Each row was made from one small tree. The marks that hang from a mark follow it in brackets, in the order of their numbers. Every link used is in the known rows. Write each row's tree.
(in the rows, 128 means zero)
Known rows:
j_397{j_856{j_352{j_540{j_613{j_282}}}}}: [ 97 161 127 131 114 138 121 111 133 122  96 116 116 138 158 120 149 152
 132 148 123 145 125 119 121]
j_282{j_613 j_856}: [139 131 132 144 136 112 125 119 131 111 108 127 131 137 114 141 180 132
 125 153 128 122 109 180 133]
j_613{j_282{j_540} j_352}: [102 134 127 171 120 118 132 135 180 107 117 116 130 132 123 120 141 122
 166 152 127 144 178 128 125]
j_282{j_352{j_397 j_540{j_856}} j_613}: [150   4 112 104 120 107  96 127 140 122 120 124 139 144 135 147 161 130
 111 171 139 114  98 147 181]
j_352{j_613{j_282} j_856{j_540}}: [135 148 138 112 136 118 145 122 127 101 121 112 141 139 128 125 124 115
 108 174 147 132 142 139 125]
j_613{j_282{j_352{j_397 j_856} j_540}}: [128 123 135 114 108 103 107 122 162 108 125 105 123 142 120 132 140 131
 147 189 148 131 152 147 161]
j_540{j_613{j_282} j_856}: [142 136 122 149 116 122 130 134 150 115 120 131 144 135 126 134 158 152
 143 134 113 136 113 135 116]
j_540{j_613}: [127 176 142 139 139 118 124 131 147 116 101 128 139 134 124 136 172 169
 137 141 124 115 119 148 123]
j_540{j_856}: [153 118 122 141 122 113 108 135 151 113 114 133 149 135 130 145 168 125
 120 134 119 113 126 143 139]
j_282{j_540 j_613{j_856}}: [142  53 127 122 136 106 124 126 124 116 105 118 131 134 115 137 173 134
 172 165 149 102 129 154 144]
j_613{j_352{j_397 j_540}}: [108 121 123 134 123 112 111 123 170 114 109 120 141 137 140 124 147 118
 126 163 134 135 154 114 163]
j_613{j_352}: [119 161 134 155 135 117 129 134 179 107 108 129 143 135 122 133 150 129
 128 146 129 125 155 128 127]
j_613{j_282 j_352}: [108 150 129 155 122 123 137 130 179 107 118 125 141 136 118 123 132 120
 143 151 123 151 172 119 114]
j_540{j_613{j_856}}: [137 166 135 120 136 116 139 123 141 118 102 129 145 134 114 136 169 161
 161 145 136 106 117 132 122]
j_397{j_856{j_352{j_613}}}: [115 158 117 132 123 131 114 112 122 110  92 115 121 140 158 141 163 124
  82 172 138 129 133 151 126]
j_856{j_352{j_397} j_540{j_613{j_282}}}: [115 137 135 138 121 131 126 125 130 116 121 122 146 136 167 130 157 158
 120 158 123 158 104 127 136]
j_397{j_352{j_540} j_856}: [113 115 128 114 145 118 113 109 134 119  85 120 138 139 157 127 146 157
 105 155 143 101 160 135 153]
j_613{j_282}: [116 157 135 135 118 121 121 126 151 114 116 122 138 137 118 130 146 120
 134 153 119 134 158 138 117]
j_856{j_352{j_397} j_540{j_613}}: [122 139 139 136 134 125 120 127 129 116 112 128 148 135 171 141 176 171
 109 154 128 136  90 137 151]
j_352{j_540 j_613{j_282}}: [106 120 121 123 114 119 124 118 134 115 105 110 129 138 127 116 131 108
 117 169 126 133 164 132 122]
j_540{j_613{j_282 j_352{j_397}} j_856}: [129 120 107 164 114 117 132 133 166 110 129 126 150 136 138 129 151 148
 146 153 127 163 122 120 133]
j_540{j_613{j_282{j_856}}}: [121 218 135 160 121 118 143 118 151 112 114 123 133 134 112 122 164 154
 145 140 113 140 116 156 109]
j_540{j_613{j_282 j_352} j_856}: [131 136 118 170 121 123 145 139 175 109 121 132 148 134 126 126 145 148
 152 131 120 151 129 117 114]

Which tree is each row?
[113  98 117 125 105 119  93 112 127 116  95 113 129 140 164 128 162 105
  85 187 131 136 131 135 161] | j_856{j_352{j_397 j_540 j_613}}
[110 220 131 182 129 121 160 121 178 106 116 127 136 134 111 115 151 152
 155 138 120 155 132 137 107] | j_540{j_613{j_282{j_856} j_352}}
[118 103 129 117  99 129 118 114 145 119 103 122 136 139 136 116 139 101
 151 157 124 133 147  96 129] | j_613{j_282 j_856{j_352{j_540}}}
[127  85 124 137 110 115  96 106 128 117 104 120 125 140 151 131 181 115
 110 172 129 139  95 157 168] | j_282{j_613 j_856{j_352{j_397 j_540}}}
[129 163 123 125 139 108 138 116 132 109 128 113 147 140 131 142 161 139
  77 177 142 119 110 170 159] | j_282{j_352{j_397 j_613} j_856{j_540}}
[143  73 111 166 102 118 100 131 136 109 100 119 132 134 158 139 177 110
 111 161 126 124 124 151 144] | j_282{j_540{j_856{j_352{j_613}}}}
[136 177 149 114 130 118 137 123 167 107 115 120 131 143 102 129 134 165
 145 163 139 123 124 141 122] | j_540{j_613{j_282{j_352{j_856}}}}
[137 194 146 144 142 114 141 129 175 101 101 130 137 137 117 125 149 161
 150 151 142 126 123 130 130] | j_540{j_613{j_352{j_856}}}
[117 160 130 152 110 125 122 114 136 111 130 121 143 137 158 130 160 118
 108 160 118 162 115 142 146] | j_613{j_282{j_856{j_352{j_397} j_540}}}
[121 109 115 115 121 108 125 118 159 116 110 123 147 137 130 122 145 115
 151 168 147 126 154  96 164] | j_613{j_352{j_397 j_540} j_856}
[144 137 121 170 133 117 139 141 173 109 111 138 151 133 129 135 163 155
 142 128 124 130 114 127 127] | j_540{j_613{j_352} j_856}
[122 114 127 130 113 111 129 126 142 114 116 113 134 133 113 124 151 121
 180 157 136 122 161 128 128] | j_613{j_282{j_540} j_856}
[117  93 119 135  92 117 105 116 137 116 115 111 132 136 148 125 165 111
 164 181 137 147 144 121 149] | j_613{j_282{j_540} j_856{j_352{j_397}}}
[125 120 137 131 126 122 107 125 133 114 117 126 151 137 172 143 167 133
  97 160 129 134 114 135 158] | j_856{j_352{j_397} j_540}
[136  28 120 101 113 117 102 109 118 123 100 123 133 141 149 132 171 112
 136 183 144 124 107 124 168] | j_282{j_613{j_856{j_352{j_397 j_540}}}}
[131  48 122 144 141 108 141 129 150 110 107 123 135 134 116 132 161 128
 180 164 153 116 144 135 144] | j_282{j_540 j_613{j_352 j_856}}
[137  95 132 142 133 118 119 114 117 112 120 125 141 138 161 142 185 129
  97 166 133 143  81 167 161] | j_282{j_613 j_856{j_352{j_397} j_540}}
[130 127 135 160 158 116 156 128 150 104 123 131 147 134 126 134 157 136
 122 143 136 132 113 155 140] | j_282{j_613{j_352} j_856{j_540}}
[119 171 143 153 161 122 157 141 162 108 115 133 155 132 136 132 149 174
 134 129 133 123 121 124 128] | j_856{j_540{j_613{j_352}}}
[111 137 129 123 117 130 100 113 135 119  92 119 120 140 161 132 161 124
 105 149 129 121 133 127 144] | j_397{j_856{j_352{j_540}}}
